Each row comes from the steps of one walk. Every step used is in the known rows, and no mark comes twice. Write the walk behind each row, first mark first.
(in the rows, 128 means zero)
Known rows:
madu -> mavap: [ 36 153 114 139 207  80 151 138  77  92 175 205 114 117  84 118 140  90
 128 146 144  89 141 131 105 142  69  86 151  87 118 104  77 142 124 176
 136 119  93 129 161  88 110 152  87 161 194 129]
dapil -> pame -> mozitok: [ 88 135 109 130 208  95 169 120 101 152 171 163 119  98  81 101 137 170
 117 151 127  99 176 150 134 138  90 101 153 106 129  78  86 143 127 135
 133 164 100 138 136  81 119 204 100 161  74  91]
mozitok -> rukud -> guzu: [ 60 145  94 125 204  85 142 123 112 109 163 153 105 111 117  50 162  57
 126 158 153 119 121 155  64 139 163 104 132 100 115 148 119 136 132  97
 118 131  90 101 135 100 129 205 102 147 130 116]
rukud -> visu: [ 71 129 129 119 146  80 162 122  74 112 174 173 145 102  58 136 134 121
 115 138 155 101 128 136 136 138  75 112 142 101 120 150  90 138 124 135
 133 131 100 127 153 102 132 139 105 147 165  99]
guzu -> rukud: [ 73 144 115 117 151  85 150 140 102 101 163 192 130  94  97 100 153 160
 110 159 151 108 130 137 125 130  91 112 124 101  73 110  74 127 147 155
 119 111  96 125 134  84 130 165  96 156 109 129]
dapil -> pame -> mozitok -> dasib -> visu: [ 98 132  89 131 200  94 165 114 120 151 170 151 107 111 103  92 126 139
 114 148 108 114 169 145 135 139 115  96 148  99 144  79  85 157 143 117
 136 172 102 145 139  80 112 213 107 159  98  94]
mavap -> madu: [ 93 112 102 114 164  86 128 103 119 111 162 191 127 113  64 172 147  85
 114 147 120  91 156 147  93 135 101 136 132 120 118  94  96 113 143 126
 133 137  90 106 156 106 124 218 111 145 168  94]
dasib -> mozitok -> rukud -> guzu -> kemot: [ 54 155  97 131 189  96 149 122 118 100 168 140 121 143 115  51 144  34
 118 159 131 107 127 134  47 140 176  88 131 106  98 134  92 153 151 117
 121 129  93 113 118 113 146 149  95 145  96 102]
pame -> ritis -> rukud -> visu: [ 90 114  92 112 152  80 169 135 129  93 169 146 123 103  70 124 142 112
 103 139 162 110 135 109 124 120  91 102 171 111 138 126 101 140 154 131
 110 118  98 113 143  79 128 126 100 115 132  93]
dasib -> visu -> rukud -> guzu -> litakuv: [ 93 122 147 123 147  88 158 129 145 136 154 189 132 120  90 127 129  98
 126 152 151 129 125 149 133 141 156 117 140 110 100 119  95 154 160 124
 136 147  98 109 124 124 130 143  93 152 182 121]
litakuv -> furud: [ 56 122  95 123 169  75 128 130  96 108 171 186 125 125  82 139 128  90
 133 137 155 103 134 154 120 124 104  95 129 109  92 110 110 132 135 116
 129 158  93 136 174 112 132 214  81 153 138 122]
visu -> dasib -> mozitok -> rukud -> guzu -> kemot: [ 68 154 111 122 239  90 153 132  69 117 160 157  96 146 109  84 132  80
 122 171 118 106 142 147  68 154 172 104 123 118  93 143 105 152 147 114
 133 113  92 145 116 135 116 164  97 122 166 116]
ritis -> rukud -> visu: [ 71 132 121 103 137  88 155 126  70  99 174 149 125 114  47  77 135 138
 107 131 159 112 132 120 115 126  94 103 154 109 108 138  85 131 134 117
 123 101  97 110 143 100 106 147 100 114 136 103]
ritis -> pame: [ 62 110 122 107 170 100 139 128  33 129 171 156  92 128  88 123 145 129
 130 142 157  92 151 138 118 135  99 115 149 106 103  96  84 136 136 120
 131 134  96  96 131 104  89 194 101 133 145  93]
visu -> dasib -> mozitok -> rukud: [ 73 146 101 125 234  86 144 123  38 117 156 161  92 145 130 103 125 102
 129 171 103 103 140 160  76 150 146  98 128 120  90 129 102 147 149 134
 138 123  92 139 125 136 119 159  88 130 208 104]
guzu -> kemot: [ 74 131 101 114 168  86 148 144 102  95 169 181 122  98  81 104 142  93
 101 161 149  92 145 152  90 131 104 101 115  97 105 110  80 135 130 149
 126 125  99 140 141 100 123 148 108 162  64 129]
guzu -> bibe: [ 58 151 132 120 180  88 152 121 124 106 169 167 129  82  54 157 146 119
 111 149 173  91 139 176 121 146  90  94 121  97  85 117 104 131 123 171
 130 132  93 156 133 108 124 153 112 179 103 119]
dapil -> pame -> mozitok -> rukud: [ 87 142  92 132 219  90 162 123 115 151 169 154 112  99 110  69 145 150
 123 161 122 107 163 150 105 138 109  89 144 101 126  91  90 143 129 124
 130 165 100 123 128  80 132 222 102 161  80  92]
pame -> mozitok: [ 67 140 114 119 181  91 159 108  88 106 168 151 142 104  94  69 131 133
 104 159 115 112 162 151 113 135  77  97 148 108 106  98  81 150 146 129
 125 154 104 144 140  89 125 130 102 153  97  84]
dasib -> visu -> rukud: [ 95 106 120 123 142  84 147 124 106 125 151 178 121 114 104 125 111 113
 131 152 137 126 125 161 125 132 126 103 140 110 105 109  89 145 154 161
 143 152  95  82 132 134 131 151  83 152 196 108]
pame -> mozitok -> rukud -> guzu: [ 62 156 104 121 199  90 158 110 122 112 167 140 134 108 114  14 148  91
 114 162 123 132 145 146  78 141 134  94 142 106 113 130 101 153 146  95
 117 150 101 127 127  88 131 173 104 145  88  90]
dapil -> pame -> ritis: [103 111  83 138 216  85 171 138 132 143 166 172  97  93  92 176 147 125
 120 152 157  87 162 144 136 133  98 106 161 103 155  76 107 137 131 151
 126 154  94 125 145  74 135 200  98 158 107 101]
visu -> dasib -> mozitok: [ 68 138 119 123 228  91 148 117  29 118 158 171 101 143 100 135 118 118
 119 164 109  94 154 158 103 153 123 107 134 123  89 119  95 148 147 139
 142 119  93 151 132 137 110 135  86 128 208 104]
pame -> dapil: [ 71 123  78 112 171  72 141  98  57  98 165 189 125  84  93 131 140 152
 121 153 141  92 142 155 126 135 102  97 144  90 114 120  94 134 145 138
 128 143  99  93 153  88 152 203 102 126 112  90]
mozitok -> rukud -> guzu -> kemot: [ 64 150  87 121 201  84 146 137 131 102 167 163 108 108 108  42 162  46
 119 164 156 117 123 147  56 137 169 103 118  96 113 148 113 138 129 103
 117 126  94 109 128  99 132 202 109 149  83 128]
pame -> ritis: [ 86 112  81 127 183  79 160 128 126  98 160 166 115  97 110 163 145  80
 108 158 149  98 146 144 116 125  90 103 157 107 139  96 107 140 151 155
 115 143  96 126 149  81 140 140  97 151 133  97]
visu -> rukud: [ 93 129 128 121 204  84 138 125  84 112 158 176 103 101  97  84 147 135
 127 162 148 114 139 181 123 133 106 124 132 108  75 124  99 122 136 152
 141 134  88  81 129 136 107 182  84 144 180 134]
rukud -> visu -> dasib -> mozitok: [ 72 139 140 120 186  84 168 121  37 125 169 163 130 133  64 144 116 132
 120 146 126 100 139 133 134 155  99 112 141 118 105 158  92 150 137 136
 144 121  99 151 137 129 126 121  98 124 223  93]
dapil -> pame -> mozitok -> dasib: [ 94 143  91 131 232  94 159 114 108 143 174 146 101 106  98  69 143 147
 112 154 114 108 174 153 137 139 102 103 145  96 133  86  90 146 134 109
 135 163 100 150 141  77 103 221 108 157  84 104]
dapil -> pame: [ 86 126 101 133 208  92 156 132  91 151 169 175  98  98  78 144 145 146
 123 150 151  84 160 160 124 138 103 111 145 100 129  83  96 130 116 142
 137 146  93 123 146  90 117 229  97 166 110 111]
guzu -> rukud -> visu -> dasib: [ 86 150 143 110 158  77 167 145  84 121 166 198 136 101  70 125 142 199
 113 157 147 115 126 121 156 144  80 127 121 109  77 152  82 135 140 143
 128  99 100 148 129 100 124 150 105 129 171 125]
rukud -> mozitok -> dasib -> visu: [ 80 142 109 118 129  87 147  97 148 123 169 151 113 130  88  64 128  64
 100 145 124 123 115 146 115 131 123  96 143  92 131 144  89 157 138  97
 131 136 104 130 147 104 135 156 106 137 152  86]
pame -> ritis -> rukud: [ 87 113  77 113 174  84 158 132 126  84 163 148 105 104  93 114 144  92
 102 150 156 107 144 127 106 116 102  96 168 112 132  95 103 135 159 139
 106 120  95 110 141  80 120 139  94 123 115 100]
mavap -> kemot: [ 58 111 116 112 164  81 141 133  92 102 165 205 122 121  68 120 144  57
 120 141 130  87 136 158 113 128  91  89 129 115  94 106 108 121 154 139
 130 138  95 130 166 116 119 175  97 164 132 120]
bibe -> guzu: [ 48 115  70 121 191  90 144 104  46  79 164 202 113 122  73  98 136  82
 134 152 147  97 130 153  87 146  96 104 120 105 107 113  83 131 132 107
 122 146  89 158 135  93  88 173 100 150  86 122]
dasib -> mozitok: [ 56 139 109 133 175  97 146 108  70  99 167 148 127 137 101 113 128  77
 115 148 122  89 142 144  86 138 113  90 146 110  94 105  77 148 151 152
 132 135  95 123 137 114 139 119  82 151 139  89]
mozitok -> dasib -> visu -> rukud -> guzu: [ 91 127  95 123 188  88 141 110 126 112 159 154  92 127 119  64 133  70
 119 150 130 138 126 161 125 139 162 121 133  99 117 132 106 149 159 100
 138 146  91 115 138 122  95 205 102 139 190 129]
furud -> litakuv: [ 64 122  92 133 159  84 132 121 121 121 167 104 108  93  64 134 141  99
 119 153 131  94 153 149  97 133 103 124 113 100 116 114  82 128 139 119
 114 124  98 141 155 114  82 149 108 153 107  99]

Which walk is each row?
[ 62 150 109 125 241  90 151 119  57 120 156 154  92 148 113  89 133  85
 128 167 115 110 139 155  79 156 166 107 131 122  95 139 112 149 147 112
 136 118  90 140 121 135 113 161  89 120 204 106] | visu -> dasib -> mozitok -> rukud -> guzu
[ 89 139 140 116 211  87 151 135 126 117 162 170 107 105  71  47 156 102
 120 160 171 122 141 166 118 142 144 136 126 109  82 145 106 131 134 123
 136 123  88 101 121 135  99 183  97 134 125 149] | visu -> rukud -> guzu -> kemot
[ 99 119 139 118 118  85 155 111 144 143 155 172 129 121  86 100 114 113
 122 149 141 131 116 153 129 133 125  99 146 109 108 131  85 150 146 143
 141 146  99  80 126 136 146 133  85 140 193  95] | dasib -> visu -> rukud -> mozitok
[ 80 154 146 115 158  81 170 138  81 118 166 189 142 119  76 118 136 183
 114 155 135 111 128 110 145 146  89 122 127 114  72 151  74 143 151 151
 130 103 100 148 124 106 133 134  97 127 175 116] | guzu -> rukud -> visu -> dasib -> mozitok
[ 80 150 162 121 214  90 154 121 137 124 162 164 112  95  53  81 158 122
 125 152 189 121 136 181 134 151 136 128 127 108  72 148 122 127 129 135
 139 127  85 112 115 140 100 187 100 146 150 147] | visu -> rukud -> guzu -> bibe
[ 80 121  89 114 179  88 165 130 142  95 164 138 104 108  76 101 154  82
 102 143 172 115 141 123 108 124 129 107 173 115 138 109 117 139 157 110
 104 112  93 119 140  80 113 150  98 112 111 102] | pame -> ritis -> rukud -> guzu
[ 93 126  95 110 150  86 163 122 158 102 167 141 111 108  74  93 146  92
  94 146 160 112 135 118 108 115  99  92 174 111 134 118 101 141 150 123
 108 114  99 107 136  83 135 118  95 111 109  84] | pame -> ritis -> rukud -> mozitok
[ 61 147 103 134 167  87 152 115  91 103 170 144 134 140 116  88 133  73
 125 149 122 105 119 125  69 138 127  82 139 104  97 147  84 150 148 136
 128 137  97 104 126 113 158 128  90 146 154  84] | dasib -> mozitok -> rukud -> visu
[111 133 100 131 212  92 163 115 133 157 166 149 102 111 111  67 131 159
 120 154 113 124 167 156 148 140 122 105 145 102 128  90  88 152 147 122
 143 172  99 124 128  99 107 224 102 152 120 106] | dapil -> pame -> mozitok -> dasib -> visu -> rukud
[102 114  81 127 203  90 169 140 135 138 167 157  89  99  82 138 149 142
 115 145 161  95 161 131 125 125 108 101 170 108 149  75 105 132 139 139
 119 134  94 110 137  73 118 211  95 137  97 104] | dapil -> pame -> ritis -> rukud
[ 60 131  89 121 184  89 147 122  78  83 168 227 129 121  72 123 150  83
 127 161 143  89 131 145  99 145 103 112 109  99  86 109  76 135 146  95
 117 145  98 190 125  80  99 153 108 167  57 141] | bibe -> guzu -> litakuv
[ 83 169 118 112 142  84 147 121 152 109 171 175 120 108  94  35 162 136
  94 159 140 124 116 133 132 128  97 114 125  92  79 144  77 137 143 113
 120 103 102 131 131  86 131 167 104 136 102 120] | guzu -> rukud -> mozitok -> dasib
[105 152 130 117 196  83 137 105 133 121 166 162  95 117  94  14 153 105
 112 158 137 129 126 174 129 132 115 125 133 100  84 159 102 133 132 108
 142 126  94  93 127 137 105 183  93 124 177 127] | visu -> rukud -> mozitok -> dasib
[ 77 157 107 115 167  87 141  98 131 112 175 152 104 121  83  38 150  69
  96 150 131 113 125 158 115 131 108 108 138  90 115 154  95 144 126  88
 130 124 101 133 146 103 120 172 106 136 133  98] | rukud -> mozitok -> dasib
[ 79 161 137 112 123  86 156 128 149 120 169 189 137 100  74  64 156 157
  98 157 154 115 118 130 129 127  85 109 132 100  78 139  71 134 136 136
 119 105 102 122 127  88 146 144  97 141  96 111] | guzu -> rukud -> mozitok
[ 93 133 101 123 177  80 134 125 158 115 164 175 106 138 109  87 136  61
 125 148 133 139 124 154 144 135 174 119 123  97  97 128 109 154 169  79
 134 155  96 137 146 118 107 213  99 148 175 147] | mozitok -> dasib -> visu -> rukud -> guzu -> litakuv -> furud
[ 54 120  68 114 188  90 146 124  72  73 168 210 116 116  67  89 140  71
 126 159 151  94 136 143  75 144 103 101 103 101 102 115  75 132 132 115
 119 138  92 166 126  91  88 164 110 153  25 137] | bibe -> guzu -> kemot
[ 80 142 105 102 123  94 142 104 133 108 170 133 101 133  72  20 130  89
  93 137 137 128 122 129 102 119 131  91 154 101 118 136  86 146 147  84
 120 104 100 110 136 103 104 155 100 106 124  93] | ritis -> rukud -> mozitok -> dasib -> visu
[ 86 136 142 122 216  89 148 121 105 122 159 165 104 109  77  63 155 109
 127 155 168 124 138 174 123 143 136 138 140 112  85 143 115 127 134 118
 139 128  86  89 125 137  97 192  90 130 172 139] | visu -> rukud -> guzu
[ 64 121 129 105 173 102 152 118  45 131 173 141 113 129  89  79 138 150
 121 144 135 107 168 129 124 135  86 105 155 112 100  91  74 150 149 108
 128 149 103 110 123  95  91 173 105 130 113  71] | ritis -> pame -> mozitok
[ 85 123 149 123 152  90 161 120 152 136 154 171 127 110  70 129 122 105
 128 145 168 131 124 161 136 148 152 106 138 111 103 130 106 148 148 147
 140 148  91 102 120 136 125 156  96 154 174 118] | dasib -> visu -> rukud -> guzu -> bibe
[ 89 139 110 123 187  88 144 109 147 114 161 153  99 116  97  86 135  72
 118 149 145 136 124 168 136 147 160 114 122  95 104 137 113 148 153 115
 138 144  90 132 128 127  96 196 109 150 174 135] | mozitok -> dasib -> visu -> rukud -> guzu -> bibe
[ 80 141 103 119 199  72 151 134  65 119 164 172 111 114 107  95 137 112
 129 162 132 115 119 144  92 143 124 104 124 104 111 169 111 137 128 121
 132 127  97 121 136 117 130 184 104 133 204 107] | mozitok -> rukud -> visu -> dasib
[ 86 159 117 112 117  85 151 120 163 115 167 176 126 115  96  54 144 127
  98 155 133 131 109 125 134 127 109 105 127  93  92 140  71 148 153 119
 121 115 104 128 128  85 141 157 103 137 119 110] | guzu -> rukud -> mozitok -> dasib -> visu
[100 144 150 117 174  85 145 111 128 129 163 172 113 110  76  44 147 126
 115 158 153 120 128 172 127 131 102 119 141 109  80 151  97 130 126 133
 142 126  94  81 125 140 127 158  85 128 174 113] | visu -> rukud -> mozitok
[ 73 115 106 106 163 103 147 110  71 128 171 126 103 142 113  70 127 126
 121 141 115 123 162 122 131 135 114 101 152 105 114  93  73 161 166  93
 131 159 104 119 123  94  85 184 113 128 136  71] | ritis -> pame -> mozitok -> dasib -> visu
[ 56 133  78 117 170  89 149 121  72  79 163 217 122 113  76  82 149 124
 131 159 153 108 121 132 102 143  90 108 108 106  78 118  69 127 147 118
 114 131  90 155 121  79  95 184  99 146  59 136] | bibe -> guzu -> rukud
[ 68 137  80 113 137  89 152 104 128  94 165 206 121 129  79  53 137  97
 123 153 138 128 103 119 108 140 110  98 112  99  96 138  65 145 153  94
 116 134  97 158 117  82 107 166 105 135  72 121] | bibe -> guzu -> rukud -> mozitok -> dasib -> visu
[ 98 120  87 123 181  84 133 112 107 106 158 157  92 123 132  82 126  83
 120 155 117 135 127 168 125 133 142 108 128  97 109 120  95 146 158 123
 139 149  93 109 139 123  99 193  98 147 193 126] | mozitok -> dasib -> visu -> rukud
[ 72 161 122 125 234  89 152 129  75 123 160 172 103 150 115 100 140  87
 122 173 113 104 142 148  84 156 171 111 127 119  83 137 107 155 156 104
 131 115  96 159 114 127 118 152  96 132 186 116] | visu -> dasib -> mozitok -> rukud -> guzu -> litakuv
[ 88 113 132 124 153  90 156 119 125 137 153 173 121 118  85 109 119  91
 129 147 154 134 125 156 126 141 151 112 145 114 113 122 101 150 152 135
 139 147  93  87 128 133 125 160  88 143 197 115] | dasib -> visu -> rukud -> guzu
[ 64 149  82 113 161  89 149 107 111  85 169 201 113 123  74  30 154 103
 119 157 144 119 110 128 106 141  98 110 109  97  82 144  71 134 143  86
 115 123  94 162 119  81  96 182 107 134  55 132] | bibe -> guzu -> rukud -> mozitok -> dasib
